Each row comes from the steps of one path. Every step used is in the known rows, and no mark comes twice. Write the path behind each row, first mark first.
Known rows:
bemed/zinu/ridag: [ 11  -2 -31 -16   2  -1   7   6  11  -5  12  -9  -3   2   0 -11   6   5
   8  12  14   3 -12  -3 -11  11  -1  11 -20  -2  -4  -3  -2  -2  -3  -4
  -9  -4 -12 -18 -12   8   6  -8   6  -2   2  -4  -8  -4  -2  17  -8  17]
gevop/ridag/begir/paba/tatif: [ 17  -2 -21  -5   3  -8 -12  30  19   9   8  -9  -8 -22  35 -24   9   9
   7  16   5 -13  -8 -10 -19   8  10  27  -3 -14   8   4  -5   7  -9  -5
  -9 -14  -6   3  -8  -9  21 -12 -26  -4   6  -1  -4 -10  -6  12  10  -5]
tatif/paba: [  6   2 -23   2   5 -17  -1  11   7   1   0 -12   1  -5  25   4   6   4
   0  -6   1   2  -9  -7 -23  11   5  10 -14  -3 -15   0   3   4 -14  -6
   4  -5  -2 -12   4   2  10   1 -14   1 -23  -3   0 -10  -5   3  10   0]
tatif/paba/begir: [  5  -1 -20  -4   1 -11   0  19   8  -5  -4 -13  -3  -9  20   6  10   6
  -1  -9   4   8  -6  -8 -27   4   3   3 -12   0  -8   3   0   8  -7 -16
   1   3   1 -15   0   2   4   4  -4   5  -2  -3  -2  -8 -10   5   8  -1]
zadu/paba/lemin/bemed/zinu/ridag: [ -4  -2  -1 -17   7   0  21  -5   1  -7   1 -15   6 -13 -34  -3  -4  10
   2   9  13 -11  -6   9 -20   8  -7   2 -27  -1   4   8 -13 -10   7  -4
 -25   8 -21 -13   2  11  13   2  13  10  32   5  -2  -6   1  -2   4  15]
begir/paba/lemin: [  1   8 -16   5   1  -5  -5   7  12   4  -6 -14  -5 -12   6   2   6   2
 -10   4   7 -11 -18  -3 -26   9  13  14  -5 -20  -2  11  -7 -13 -22   4
  -6  -6   2   2   3  -8  21   1 -18  11   3   7  -2 -16 -12  -1   5  -8]
begir/ridag: [ 13  -1 -38  -3   2  12  -8   2  27  14   0  -2  -6  -7  11  -3   9   0
  -4   5  12  -1  -9  -8 -20  12   5  12  -4   0  -9  14  -5  -8  -8  -4
  -4 -18  -1  -4  -2 -13  13  -5 -12  13 -13   3 -14  -9 -15  13   5   2]
bemed/zinu: [ 12  -1 -30  -8  -4  -2   8   1  18  -2   8 -10  -5  -4  -1  -8   6   8
   5  12  10   1  -8 -13 -13  15   1  11 -13  -5  -8   5   2   0  -5  -6
  -2  -2  -1 -10  -3   4   6  -7  -6   2  -9  -1  -6  -3 -11  11  -6  13]
paba/duvet: [  6   5 -17  -8   5  -1  -5  10  17   3   6 -14  -9  -1  16  -3  14   7
  -1   1   6   3  -5  -6 -23   8  14  19  -9  -6  -8   9  -4  -7 -14  -4
   4 -10  -8   1   9  -6  21  -8  -7   5  -9   2   5 -11 -10  11   0   2]
zadu/paba/gevop: [  5  -3 -22  -1  -5 -13   6   9  -2   3  -3  -1  11 -12  10  -1   3   3
   0  -5   9  -3  -7  -2 -20  11   6  -4 -21  -1 -18  12  -3   3   0   5
 -19   9  -5   5  -5   5  -4  10  -6 -12  -5  -7   6 -14 -12  13  -2  14]
bemed/zinu/ridag/begir: [ 11 -11 -24 -21   0  -3   1   3   9  -3  13  -7  -3  -8  11 -15   9   7
  19  11   7  -3  -7  -2  -9  12   1  18 -17  -6   6  -8   2   8   2 -11
 -10 -13 -11 -23 -14  10  11 -10  -3  -4  18  -4   0   4  -4  20   1  17]
duvet/paba: [ 10  -2 -25   6   0 -12  -6   8  13   7  -5  -7   6   4  11  -6  14   4
  -4   7   4   0  -8 -15 -21  11  10  11  -9  -8 -10   9  -7   3 -10   0
  -1   0  -5  -6  -2   3  11   6  -7  -6 -30   4   0  -1 -12  13  -5  -4]
begir/ridag/zinu: [ 14   5 -35  -3   5  13 -10   9  21   7  -1  -3   1  -5   9  -2  14   2
  -2   8  21   1 -12 -10 -21  14  -3   7  -1   7  -8  11  -3  -5 -11   2
 -16 -17  -2   3  -3  -9  22 -17 -17  22 -17   7  -2  -3 -11  22  -3  19]
begir/paba/lemin/bemed/zinu: [  3   8 -10  -5  -3  -2  11  -6  17  -5   7 -21  -4 -18 -22  -5   4   8
   3  11   7 -18  -8  -3 -25   7   2  14  -7 -14   7  15  -8 -16 -19  -3
 -11   3  -8  -4   6   1  23 -14  -8  16  13  11   6  -4 -13  -8   2   7]
lemin/paba/gevop/ridag: [  1   3 -26  -3   2  -4  -1  26  13  -4   3  -2   0 -14  25 -20   3  -2
  -3   5  12   3 -17 -16 -23   0  -2  -1  -2   7 -17  27  16  -5   3  -1
  -5   5 -10   0 -15   5  12   9  -4  -3 -17 -14  -7 -10  -3  17  -2  11]
lemin/bemed/zinu: [  8   2 -29 -15  -2   0  16   1  23  -2  16 -18  -3  -8 -14  -9   6  12
  10  11   9  -5   0  -8 -14  11  -5  11 -12   1  -2   6  -4  -4  -4 -11
  -4   0 -14  -6   3   8  15 -19   2   7  -4   5   4   6 -11   4  -5  13]
tatif/paba/gevop: [  8   3 -22  -1   1 -19   1  16   0  -6  -1  -7   9 -13  26   1  10   3
   5 -11  -3   2  -9  -4 -23   8   1  -3 -15   0 -24   8   7   7 -13  -4
  -4   8   0 -16  -1   7   0   3  -9 -10 -21 -10  12 -11  -3   3   0  13]
tatif/paba/gevop/ridag: [ 12   1 -23  -1   7 -13   0  25   2 -11   1  -4   7 -17  35 -12   9  -2
  -3  -1   1   4 -11  -6 -22   9   0  -1 -15  13 -19  11  15   4  -7  -1
  -8   5  -9 -12  -8   7   1   1  -5  -7 -27 -14   1 -15   1   8   5  11]
zinu/ridag/begir: [  4  -6 -29 -18   5  -6 -10  12   9   9   5  -6  -1  -9  23 -10  11   6
  11   1   5  -2  -8   4 -12  13   6  19 -14  -5   4  -6  -4   6   0  -9
  -5 -19  -9 -16 -11   1  20  -3  -6  -5  13  -6   1   1  -5  20   6   7]
gevop/paba/lemin: [  1  10 -14  -3  -1  -8  -4   5   7  -9  -8 -14 -20  -9   3   6   3   4
  -8  10   4  -1 -13 -10 -23   8   4  13  -1 -10  -6  21  -2 -16 -15  -5
   3   0   5 -14   7  -6  15   3 -13  15   3 -10  -8 -11  -8  -2  14   0]
lemin/paba/duvet: [ -6   8  -9  -4   4  -5  -6   8  17   2   4 -14 -11  -1  17  -5   8   6
   0   2   9   1 -12 -15 -27  -2  10  16  -2  -8  -9  20   5 -16  -9  -5
   9  -1  -9   4   2  -2  24   0 -11  11  -8   0  -1 -11 -11   9   3  -2]
duvet/paba/lemin/bemed/zinu/ridag: [  3  -1  -1 -12   7  -1  12  -1   5 -11  -1 -16  10  -2 -26 -11  10   8
   0  16   5 -12  -4   1 -18   6  -4   4 -15  -3   4  11 -15  -7  -4  -5
 -16  13 -20 -29   2  15  17  -1  18   8   8  10   7   6   4   2  -9   9]
zadu/paba/gevop/ridag: [  9  -5 -25  -3   4  -4   4  20   0  -3  -1   2  11 -13  19 -13   2  -1
  -5   4  12   0 -12  -2 -21   9   4  -3 -22   9 -14  18   5   2   8   9
 -20   3 -12   9 -12   6  -3   9  -3 -11 -12 -14  -6 -17  -6  17   1  12]
zinu/ridag: [  6   1 -34 -12   6  -3  -4  13  14  10   4  -8   0   4  19  -6   8   4
   1   2  11   4 -14   1 -15  11   2  11 -19  -3  -7  -1  -5  -2  -7  -1
  -5 -14 -11 -13 -10   0  13   0   3  -3  -4  -7  -7  -8  -1  18  -4   7]
bemed/lemin: [  6  -6 -34  -3   1  -1  -3   1  26  13   7  -5  -7  13   0  -3  12   8
 -12   2  16   4  -8 -12 -17  12  13   7  -3  -4 -13   4 -11   3  -9 -13
  -2  -7  -2  -2   0   4   6  -1 -12  -5  -1   2   1   3 -13   6   2   3]
bemed/zinu/ridag/begir/paba/gevop: [ 15  -8 -22 -15  -7 -13  -2  10  -1  -6  14  -2   6 -19  14 -16  12   0
  25   7   4 -16 -12   3 -15   7   8  12 -18 -12   3   2   7   5 -10   0
 -19   2  -6 -19 -19  11   5 -13 -10 -13  20  -6  12   0  -8  20  -3  22]
duvet/paba/lemin: [  2   2  -7   6   3  -8  -4   7   7  -2 -17 -10   3  -2  -1   0  12   4
 -14   5   3  -4  -9  -8 -24  12   9   4  -3 -10  -7  15 -12  -1  -5  -2
  -5   3   2 -13   8   2  17  12  -5   2 -12   9   2  -3  -7   1  -3  -5]
duvet/paba/gevop: [ 11  -2 -23   4  -5 -11  -4  15   4   0  -6  -2  13  -2  14  -8  17   1
   1   1   1  -4  -8  -9 -20   9   7  -3  -9  -4 -19  15  -3   5  -8   3
  -9  13  -4 -11  -3  10   3   8  -2 -16 -29  -1  12   1  -8  16 -13   9]
zadu/paba/duvet: [  1   1  -8  -4   7  -6  -1   1   6   6   0 -11   0  -1   8   1   5   7
  -2  -1  10  -3  -4  -4 -25   6  15  15 -20  -7  -8  11  -9  -3  -4   2
  -7  -4 -11  12   8  -3  14   1 -11   1  -2   0   0 -16 -11   9   7  -3]
lemin/paba: [ -5   4 -27  -1  -1  -8  -1  10  20   7   1  -9  -6  -5  17  -6   4   4
  -1   3  14   0 -16 -18 -22   4   4  10  -1  -9 -13  15   5  -7  -5  -5
   5  -2  -5   1  -6   0  19   5 -15   6 -10  -4  -7  -5 -11   9   3  -1]
zadu/paba: [  3  -4 -24   0   2 -10   5   3   6  11  -2  -6   4  -7   7   3   0   6
  -4   2  13  -2  -7  -5 -20  11  10   9 -20  -6 -11   6  -5   3   1   1
 -11  -4  -7  12  -2   0   7   7 -13   0  -7  -3  -9 -14 -15  10   6   0]

Write each row's path:
[  0  13 -11  -9  -3  -6   5   5  12  -6  -2 -20 -15 -15 -10   4   5   8
  -4   9   1  -8  -7  -5 -24   4  -4  12  -2  -6  -1  22 -10 -21 -15 -12
   1   3  -4 -13  14  -4  22  -5  -4  21   8  -6   1  -2  -9  -8  15   2] : gevop/paba/lemin/bemed
[ -3   0 -19  -4  -3  -5   5  14  32  12   6  -8 -16   8   1 -12   5  16
  -8   6  21  -2 -10 -22 -20   3   2   6   9 -12 -16  13 -13   1  -5 -18
  -1   7  -2  -3   3   3   5   3 -14  -3  14   3   3   2   0   6   2   1] : bemed/lemin/paba/tatif
[ 13  -4 -34  -8  -3  18  -5  13  27   7  -5  -3 -10  -9  11   0  13   2
  -6  -1  14   3  -7  -7 -24   7   4   3  -4   2   0  17  -9  -4  -2 -14
  -4 -10   1  -8  -2 -15  10   0  -1  17   5   5 -14  -8 -20  18   4   0] : paba/begir/ridag
[  7  -4 -28 -10   1 -14 -16  12   8  13   8  -7   0  -9  27 -10  12   0
  13   3   5 -13 -14   3 -18   8  16  26 -13 -16   8  -6  -3   0 -15  -2
 -10 -16  -9  -6 -16  -1  24 -10 -20  -7   9  -3   0  -3 -12  18   9   0] : zinu/ridag/begir/paba
[  8   0 -27 -21   3   0  14   4  19  -2  17 -16   2  -3 -12 -12   7  11
  11  10  11  -5  -4   1 -13   7  -8  11 -21   2   2  -1  -8  -7  -5  -8
 -12   0 -24 -17  -7   9  16 -14  15   3   7   0  -1   4  -1  11  -6  18] : lemin/bemed/zinu/ridag
[  8  -8 -23 -27   1  -4  10   3  14  -2  20 -13   0 -14  -5 -17  10  12
  24  13   6 -10   2   2  -9   9  -4  17 -20   0  12  -5  -5   2   2 -17
 -14 -11 -20 -22  -7  14  18 -18   5   2  21  -1   6  12  -5  14   3  20] : lemin/bemed/zinu/ridag/begir
[  2  -5 -22 -10   1  -7  -6  22  10  -5   3   1  -1 -25  34 -24   9   1
   7   6   5  -4 -11 -17 -19   3   2   5   0   4  -6  23  17   2   9  -9
  -4  -2  -5  -3 -15  10  16   5 -14  -2   0 -15   0  -1  -8  18   5  11] : lemin/paba/gevop/ridag/begir
[  9   4 -27  -9 -10  -3  -2  19  12  -9  -3 -12 -22  -5  15   4   9   7
   0   5  10   4  -7 -16 -24   1   2  12  -5  -4  -2  15  -6  -6 -11 -15
   0   7   6 -12  -4  -6   3   0  -7  12   3 -15  -9  -7 -17  13  12  -2] : gevop/paba/begir
[  9  -6 -21 -20  -1 -10   2   0  13   3  21 -15   3 -17   1 -16  10   6
  26  12   5 -20  -4   4 -16   5   3  24 -16 -11  17  -2  -5  -2 -13  -9
 -15  -7 -19  -9 -11   9  25 -26 -10   4  19   5   6   9 -10  14   7  11] : lemin/bemed/zinu/ridag/begir/paba
[  8  -4 -21  -3   0  15  -1  14   8   4 -11  -1   6  -9   1   5   7   3
  -6   4  28   1  -9  -7 -29   5  -1  -4 -10  11  -3  12 -10   1   1  -2
 -28  -5  -3  11  -4  -7   5  -5 -12  22  11   8  -9  -8 -17  25   4  15] : zadu/paba/begir/ridag/zinu
[ -3   1  -8 -16   4  -5  -6   9   9   7   1 -17   2 -22   2  -7  11   5
   9   2   0 -23  -8  13 -23   5   6  20  -8 -15  20   4 -12 -11 -14  -8
 -15 -14 -14 -13  -1   0  36  -8  -8  11  33   6   9   3  -8   0  12   0] : zinu/ridag/begir/paba/lemin/bemed
[  1   4 -11 -14   0   4  18  -4  19  -8   4 -20  -6 -16 -27  -5   5  12
   1  10   6  -9  -3  -2 -18  11  -7   7  -9  -2   1  14  -7 -11  -4 -12
  -9   1  -5 -13  12   6  19 -10   5  16  15  10   6   3  -9  -5  -2  15] : paba/lemin/bemed/zinu
[  1   6   0  -7   5 -12  18  -4   8 -16   1 -22   1 -19 -15   2   3  11
   1   4  -1  -7  -1  -1 -22  10  -9   4 -13   0  -3  10   0  -5  -9 -14
  -5   8  -7 -22  15  10  14 -10  -1  16   6   7   8  -1   0 -17   6  12] : tatif/paba/lemin/bemed/zinu
[ -1   6  -7   1   8 -13   1   7   1  -6 -11 -14  -1 -14  11   8   6   4
  -9  -6  -2   1 -12  -3 -25  11   3   4  -8  -7 -13   8   1  -1 -10  -9
  -1  -1   4 -17  10  -1  14   7 -11   9  -4   0   0 -13  -4 -10  10   0] : tatif/paba/lemin
[ -5  -2 -25   0  -1  -7  -2  -1  27  12   3  -5 -11  10   2  -6   5   7
 -12   3  23   2 -14 -21 -22   3   8   5   6  -8 -15  16  -4  -4  -6 -12
   2   1  -3   2  -4   9   9   4 -18   3   2  -1  -4   6 -10   5   4   1] : bemed/lemin/paba
[ 13   1 -20  -2   4   6  -6  18  10  -6  -8  -7   3 -11  16   8  16   2
   0  -3  16   6  -9  -8 -31   5  -5  -3  -2  14  -6   8   0   3 -10 -10
 -14  -4   3 -11   0  -3  10 -13 -13  24  -7   8   0  -6  -9  17   4  13] : tatif/paba/begir/ridag/zinu
[  2   6 -10 -14   3  -2   9  -1  12  -6   8 -19   2 -12 -22  -8   4   5
   5  12   9 -18 -13   7 -22   5  -1  13 -15 -14  10   8  -9 -19 -17  -2
 -17   3 -17 -15  -2   4  24 -14   5  12  23   8   3  -5  -4  -3   0   8] : begir/paba/lemin/bemed/zinu/ridag
[ 13  -6 -19  -6   8 -16  -7  22  -3 -10   3  -3   9 -28  41 -15  12   1
   9  -1  -7  -2  -7  -4 -20  10   2   7 -11   9 -10   6  17  15   0  -7
  -7  -5  -6 -16  -7   9   9  -2 -15  -8 -10 -14   7  -7   0  11  11  13] : tatif/paba/gevop/ridag/begir
[ 14  -6 -30 -12   2  -3  -6  23   9  -3   6   0   1 -23  32 -21  15   3
   7   3   0   0  -6  -6 -15  11   5   6  -8   8  -4  11   9   9   5  -6
 -12 -12  -4  -6 -10   4  12  -2  -9  -9  -2 -13   5  -2  -9  20   3  14] : paba/gevop/ridag/begir
[  9 -10 -22  -3  -3  12   0   6  15   9 -10   0   0 -13   3   6   4   2
  -7  -1  18   0  -6  -5 -28   6   7   0 -12   1  -2  18 -12   2   7  -8
 -17  -4  -3   5  -5 -13   0   6  -8  16  11   5 -18 -15 -23  16   9  -3] : zadu/paba/begir/ridag
[ 12  -8 -24 -13  -2 -12  -5   2   8   1  15  -7  -1 -11  14 -13  10   3
  21  13   8 -15 -11  -3 -14   8  10  23 -16 -16  10  -5   3   4 -11  -3
 -14 -10  -8 -11 -17   7  14 -16 -17  -1  15  -1  -1   1 -11  18   5   7] : bemed/zinu/ridag/begir/paba
[ 14   4 -32   0   0  -5  -7  25  12   1   5  -2   4 -15  28 -17   8  -4
  -2   6   7  -7 -17  -8 -24   6  10  10 -11  -2 -11  17   9  -6 -16  10
 -13  -1 -10   7 -16  -3  10  -6 -11  -7 -21  -8  -1 -17 -10  17   0   7] : begir/paba/gevop/ridag
[  5   5  -8  -2  11 -16  -6   8   6  -3   2 -17  -3  -4  26   3  12   5
   1  -9  -3   1  -4  -5 -28   7  10  16 -14  -4 -14   4   1  -2 -17  -6
   7  -4  -8  -8  11  -2  18  -7 -12   6 -21   0   8 -14  -4   1   9  -4] : tatif/paba/duvet
[ 10  -4  -6 -18   3 -12 -10   0   7  -2  17 -12  -6  -9  15 -15  16   3
  21  13   3 -16 -10   0 -21   4  16  29 -17 -17  11  -1   0  -3 -15  -3
  -7 -10 -14 -13 -11   2  21 -23 -12   2  18   4   5  -6 -10  19   5   6] : bemed/zinu/ridag/begir/paba/duvet
[ -7  -6 -23  -6  -7   1   0   7  29   4   0  -6 -13   8   0  -4   9   9
 -15  -2  25   5 -11 -20 -27  -4   9  -2   7  -3  -6  18  -5   1   2 -23
  -1  10   0  -2  -5   6   0  10  -9   4  22   1  -2   5 -13   9   6  -2] : bemed/lemin/paba/begir
[  0   2 -24  -2   5   3  -5  21  14  -7   5   2   4   4   9 -20  11   3
 -11   9  30   5 -19 -23 -21   1  -3  -7   6  17 -20  23   8  -2  -3  -1
 -22   8  -8   7 -14  18   8  -4 -13   2  -4  -7  13   5   1  21  -7  27] : bemed/lemin/paba/gevop/ridag/zinu
[  9   4 -30   1  -8 -12  -6  15   9   5   3  -5   4 -12  20  -4  13  -1
   4  -4   6  -9 -15  -4 -23   7   9   7 -10 -12 -14  11   2  -6 -22   7
  -9   3  -1   3  -7  -2   8  -2 -16 -10 -14  -3  14 -12 -17  11  -3   8] : begir/paba/gevop
[ 14  -3 -22  -2   2   4  -5  11  15   1  -8  -6  -4 -16  20   8  11   1
  -4  -8   6   3  -5  -7 -31   5   1   2  -7   5  -6  12  -2   1  -7 -15
  -4  -2   0 -19   0 -10   4  -2  -8  20  -3   3 -13 -10 -14   9  13  -3] : tatif/paba/begir/ridag
[  0  -4  -5 -27   5   1  11  -3   9  -9   8 -18  -1 -21 -17 -12   8  13
  15  10   3 -12  -1   8 -13  10  -6  12 -12  -2  17   1  -8  -4   5 -17
 -17  -8 -13 -31   0  10  25 -10  10   9  43   3   9  10   1   5   4  18] : paba/lemin/bemed/zinu/ridag/begir
[ 12   5 -32  -7   5   3  -4  33   5  -9   3  -3   8  -9  21 -18  15   3
  -1   9  18   5 -15  -9 -17  11  -6  -2  -8  20 -16  11  10   2  -8   8
 -22  -4  -7   4 -11   9  15 -10  -4  -4 -22 -10  11  -5   0  24 -12  32] : paba/gevop/ridag/zinu
[  3  -1  -3 -10  -5  -5   8  -5  14  -5   7 -19  -4 -29 -13  -8  10  10
  13  12   0 -25  -1  -1 -20   8   6  20  -2 -17  18  11  -6  -7 -11 -11
 -13  -2  -6  -7   7   5  27 -20 -17  14  30  11  13   6 -18  -6  10   6] : ridag/begir/paba/lemin/bemed/zinu
[ -4   4 -29  -4  -7  -9   2  16  12  -1  -1  -5   1 -11  17  -9   5   2
   4  -4   8  -1 -15 -12 -22   1   0  -3  -3  -5 -20  23   9  -6  -2  -2
  -2  10  -1  -5  -6   9   9  10 -10  -4 -10  -9   6  -4 -10  11  -4  13] : lemin/paba/gevop
[  9  -4 -21   2  -6  -6  -4  20  15   0  -9  -9   2   3   8  -3  17   6
  -5   3   9   2  -6 -13 -25   5   9   3  -6  -3  -3  12 -11   8  -4 -10
  -2   8  -2 -10  -3   2   4   8   0  -2 -11   6   0   1 -16  19  -7  -7] : duvet/paba/begir
[ 15  -6 -15 -17  -3 -12   1  17  12   4  15 -10  -8 -15  11 -20  10  12
  25  16   7 -18  -6  -2 -14   9   4  24 -12 -23  10  -8  -9  10 -10 -10
 -17  -4  -8 -17 -11   3  10 -15 -15  -9  27   3   4  -4   0  20   2   8] : bemed/zinu/ridag/begir/paba/tatif
[  7  -1 -10 -14   6 -14 -21   9   8  10  10 -12  -4  -7  29 -10  16   4
  15   2   2 -14  -9   5 -26   5  21  32 -13 -17  10  -2  -4  -6 -19   1
  -6 -18 -14  -4  -7  -4  32 -14 -17   2  14   2   8  -8  -9  18  10  -4] : zinu/ridag/begir/paba/duvet
